Each row comes from the steps of one walk. Every step used is in the known rows, and no mark comes twice. Write the walk behind each row, first mark first.
Known rows
fefa-patoz-mozapuf: [ -9  -9  -6   2   2  -9   9  -6   1   3  10   3  -9   5 -29   5 -16  -1
  -5  -5  -8  -4   2  -5   5]
bukupa-tutiliz: [-12  -4  11  11   0  18   8  -5  -5 -16   0 -15   2  -1  25 -11  22  12
  13  -7  -7  -5   3 -10  -6]
mezir-fefa-patoz-mozapuf-tutiliz: [ -3  16 -10  -2  14  -7  -3  15  20  13 -19   0 -23  20 -13  15   1   1
 -18  13  -2 -20  10 -18   3]
fefa-patoz-mozapuf-zikik: [-18  -4  -1 -16  -3 -17  16  -2  14  15   4   0  -7   7 -20   6  -7 -16
 -17   1 -11  -7   3  -7  11]
patoz-fefa: [ -4  -7  -9  19  -2   4  20  -8 -12   4  19   1  20 -19  11 -10  28  12
  -1 -18  -4  11   9   6  -5]
zikik-seba: [ 16  -8   8  20  -4  13 -10 -12   5 -14 -10 -11   7 -10  -2 -12  15  -5
  -4 -19   5   8  -1   0   1]
seba-zikik: [-11 -22  -4  14 -16  13   9 -11 -11   4   2  -3  20   2   7 -12  10   3
  12 -22 -15  -2  -4   3   3]
patoz-fefa-zikik: [ -4   1 -10  27  -1   0   9  -3 -21  -4  23  14  -2 -19   2   3  26  34
   5 -14  -4  12   9  18 -14]
patoz-mozapuf: [ -7 -12   6  11  -7  -9  19 -16  -7 -14   2   4  14  -6 -11  -6 -19 -12
  -1  -1 -14   4   8   6  -5]
bukupa-tutiliz-fefa-patoz: [ -3   1   5  -6   3  18   4   8   7  -7   4 -28  -8  20  16  -8  22  16
  26  10   5 -16  -7 -15   1]
tutiliz-fefa-zikik: [  7   3   7  16 -13  -3   1  -6 -11 -26   6   0  10  -1   4   0   9  21
  29  11   3  -3  -1  23 -13]
seba-zikik-fefa: [-30 -19  -4   2 -18  -7  -2  -8   0  -5 -13   4  18 -20  -7 -20  -5   7
   5 -17 -12   4 -12  -5  12]
mozapuf-tutiliz-fefa: [  6   7  11  -3  -6  -1  15   5  10 -13 -13 -21  32  12  20  -6  25  -1
  21   7   2   1   7  -6   1]
zikik-fefa-patoz: [-30  -2 -11  -3   0 -19 -13   0  11  -1  -2   7 -10 -20 -23   1   2  18
   0 -11   9  -1 -10 -15  20]
zikik-mozapuf-mezir-fefa: [ 14  16  -1   0  10   3 -16  -5 -15  12   3  17  -3   4  25  16 -15 -12
  -4   5  15 -11  -9  17  -7]
fefa-zikik-seba: [ 17  -1   7  27  -2   9 -23  -6  -3 -24  -6   0 -16 -10 -11   0  13  18
   0 -16   4   8  -1  10  -8]
patoz-mozapuf-tutiliz-poni: [-18  15   0  -8  12 -10  23   0   5  -9  -9  -1  10   6  -1  -8   0 -24
 -12  15 -19  16  25 -22  -1]
mozapuf-patoz-fefa: [ 15 -12 -12   6   0   0  13   3 -12   5  18   8  21 -21  -5  -1   9   8
  -2  -1  12  11  22   9  -1]
bukupa-tutiliz-poni: [-21   9   4   1  10  19  10  -4  -9 -15   2  -9  -5   0  28 -20  26   1
   5   9 -10   1  14 -20  -6]
mezir-fefa-zikik-seba: [ 26  10   0  35   3  12 -33  -2   2 -17 -20   4 -29  -5  -4   2  14  20
  -9   2  12 -12  -2  16 -17]
patoz-fefa-zikik-seba: [ 21   1  -3  29   2  13 -10  -2  -8 -11   8   1 -13 -20  -8  -5  27  28
  -8 -22   0  18   4  11 -14]
bukupa-tutiliz-fefa: [  4  -3  17   2  -6  19  13  -2  -2 -24  -5 -28  16   8  33 -19  20   6
  29  12  -1 -10  -2  -4 -10]
seba-zikik-fefa-patoz: [-34 -15 -15  -8  -8  -7 -14   3   9  12  -5   4  -6  -8 -22  -8  -2  17
   3 -21  -5  -4 -18 -17  24]
mozapuf-mezir: [  8  10   9   4   1   2  -6 -17 -19 -19  10   9  18  -8  10  11   1  -1
  13 -22   8   7   0   5  -2]

Which walk is each row?
[ 10 -18  -5  -8   0  -8   4   5  -7  17  13  10  11  -6   0   7 -23 -16
  -1  13  15   4   6  13   8] : zikik-mozapuf-patoz
[-34 -18 -11 -14  -8 -16  -2   0  10   6  -7   7  -8  -5 -39 -10 -34   2
  -7 -11 -20   0 -13 -16  17] : seba-zikik-fefa-patoz-mozapuf
[-19  22 -17  -6  22  -3  17  22  -9  25  19  14 -14  -1  19   3  28   9
 -13   9  -8  26  17  -6  -7] : patoz-fefa-zikik-mozapuf-tutiliz-poni
[-15 -13  -3 -10  -2   9  15  12   3  34  -4  -6  15  19  22  -1   8 -12
   1 -13 -16   6  -6 -11  10] : seba-zikik-mozapuf-tutiliz
[ -1   7  -4 -22   8  -4   9  23  18  30   3 -17   2  30  13   9  11  -6
  11  13  11  -3  -9 -13  14] : zikik-mozapuf-tutiliz-fefa-patoz
[ -3   6 -17  15   6   3 -14   3   5  14  -2   6 -20   6  -5   9  18  16
  -4   3  12 -27  -1   0   4] : mezir-fefa-patoz
[-33  -5  10 -18 -17 -36  12 -11  16 -13 -18   5  12 -24 -16 -12 -25 -23
 -20   9 -14   6   0  -5   8] : patoz-mozapuf-zikik-fefa
[ 10   2  -6  -4   2  16 -14  -2 -18  25   1  16   2  12  25   8 -20 -12
  -1  -4   1 -12 -18  14  -5] : seba-zikik-mozapuf-mezir-fefa
[ -8   1   9   1   2 -10  21  -3   8 -11 -12  -5  15   6  -3   0  -5 -12
  -5  -2 -16   8  15 -12  -1] : patoz-mozapuf-tutiliz
[ -4  -1   6 -24 -10 -16  21   1  18   7   0 -14   8  18 -12  -1 -10 -21
   0  22  -7  -9  -2  -1   6] : tutiliz-fefa-patoz-mozapuf-zikik
[ 11  -8  17  -5  -9  -5   7 -12  20 -10 -18 -15   6  -5 -11 -14  -9 -35
 -27  -2 -12   8   3  -3  -2] : patoz-mozapuf-zikik-seba
[-12 -28  -6   1 -11   9  12  -3 -11  31  10   1  14   8  13  -9  -7 -11
   5 -14 -14   1 -15   8   6] : seba-zikik-mozapuf
[ 27   6  23  13  -1  27 -16   3   4 -39 -15 -28 -17   7  16 -14  18  21
  21   9   4  -3  -6   1 -19] : bukupa-tutiliz-fefa-zikik-seba
[ 18   0 -12   6   5  -7 -20  16 -10  15   2  26 -25  -1  -5  22 -23  10
  -5  35  22 -18   5  31  -9] : mezir-fefa-zikik-mozapuf-patoz
[-15  13   1 -21   8 -26 -18  -8   2 -18   1  19 -11 -16 -35  12 -45  -1
  -7 -10   4   9 -10 -14  12] : zikik-fefa-patoz-mozapuf-mezir
[-11   1   2  -5   5  -5  12  10   6  21  -1  -3  11   9  21   5  11 -11
  -4  -4  -1   7   1  -8   8] : zikik-mozapuf-tutiliz
[ 19  16  12  -8   0  -3 -10  -1 -23 -11  19  11   4   7  17  18 -22   3
  27  10  14   6 -15  27 -13] : tutiliz-fefa-zikik-mozapuf-mezir
[ 11 -31 -20 -10  -4   8  16  14 -13  46  22   7  18  -4   4  -4 -13  -8
  -5  -1  -3  12   3  11   4] : seba-zikik-mozapuf-patoz-fefa
[ 19  13   9 -18   4  -4   0  -8  -7 -15  12  -1   7  15 -16  12 -32 -10
  16   6   6  -1  -6   1  -1] : tutiliz-fefa-patoz-mozapuf-mezir
[ 13  25 -10   4  15   6 -28  -2  -8   3   4  15 -19   6   1  24   6  12
   0  -6  22 -21  -5   1   0] : mozapuf-mezir-fefa-patoz
[ 16  21   2  12   4   6 -20 -12 -16 -13  -5  15   4  -4  18  13   2   2
   3  -3  15 -15   1  12 -10] : mozapuf-mezir-fefa
[ 23   0  12 -21  -7  -4   3   2  31   0 -14 -27  -4  15 -21  -9  -9 -30
 -14  16   0  -3  -7  -8   5] : tutiliz-fefa-patoz-mozapuf-zikik-seba
[ 18   6   0  -7   4   0 -16   5  31  13 -26  -9 -31  12 -20   1  -3 -23
 -40  12   2 -19  -3  -7   2] : mezir-fefa-patoz-mozapuf-zikik-seba
[-21  22  -7  -7  17  -6   5  16  -5  14   7  13 -18   8  16   9  14  -1
  -5  16  -4  15  12  -6   0] : fefa-zikik-mozapuf-tutiliz-poni
[ 20  -5  10 -14   2   9   0  21  -9  -6   8  -7 -12  12  15   5 -20  11
  26  42  15  -7   1  16 -12] : bukupa-tutiliz-fefa-zikik-mozapuf-patoz
[ 40  -4  -6  18   6   8 -16   9  -5  -9   8   7 -12 -21 -21   4   7  22
 -10  -5  16  17  17  14 -11] : mozapuf-patoz-fefa-zikik-seba
[ 11  -3  13   1 -10   5  -3  -9  17  -3 -16 -16   8  -7   6 -10  23 -20
 -17 -12   1   4  -2  -2   4] : mozapuf-zikik-seba
[-19   0  -3 -27  -1 -13 -16  -5  -2  -5  -2  16  -6  -5 -35   5 -49  -2
  -3 -20 -11   6 -18 -16  14] : seba-zikik-fefa-patoz-mozapuf-mezir
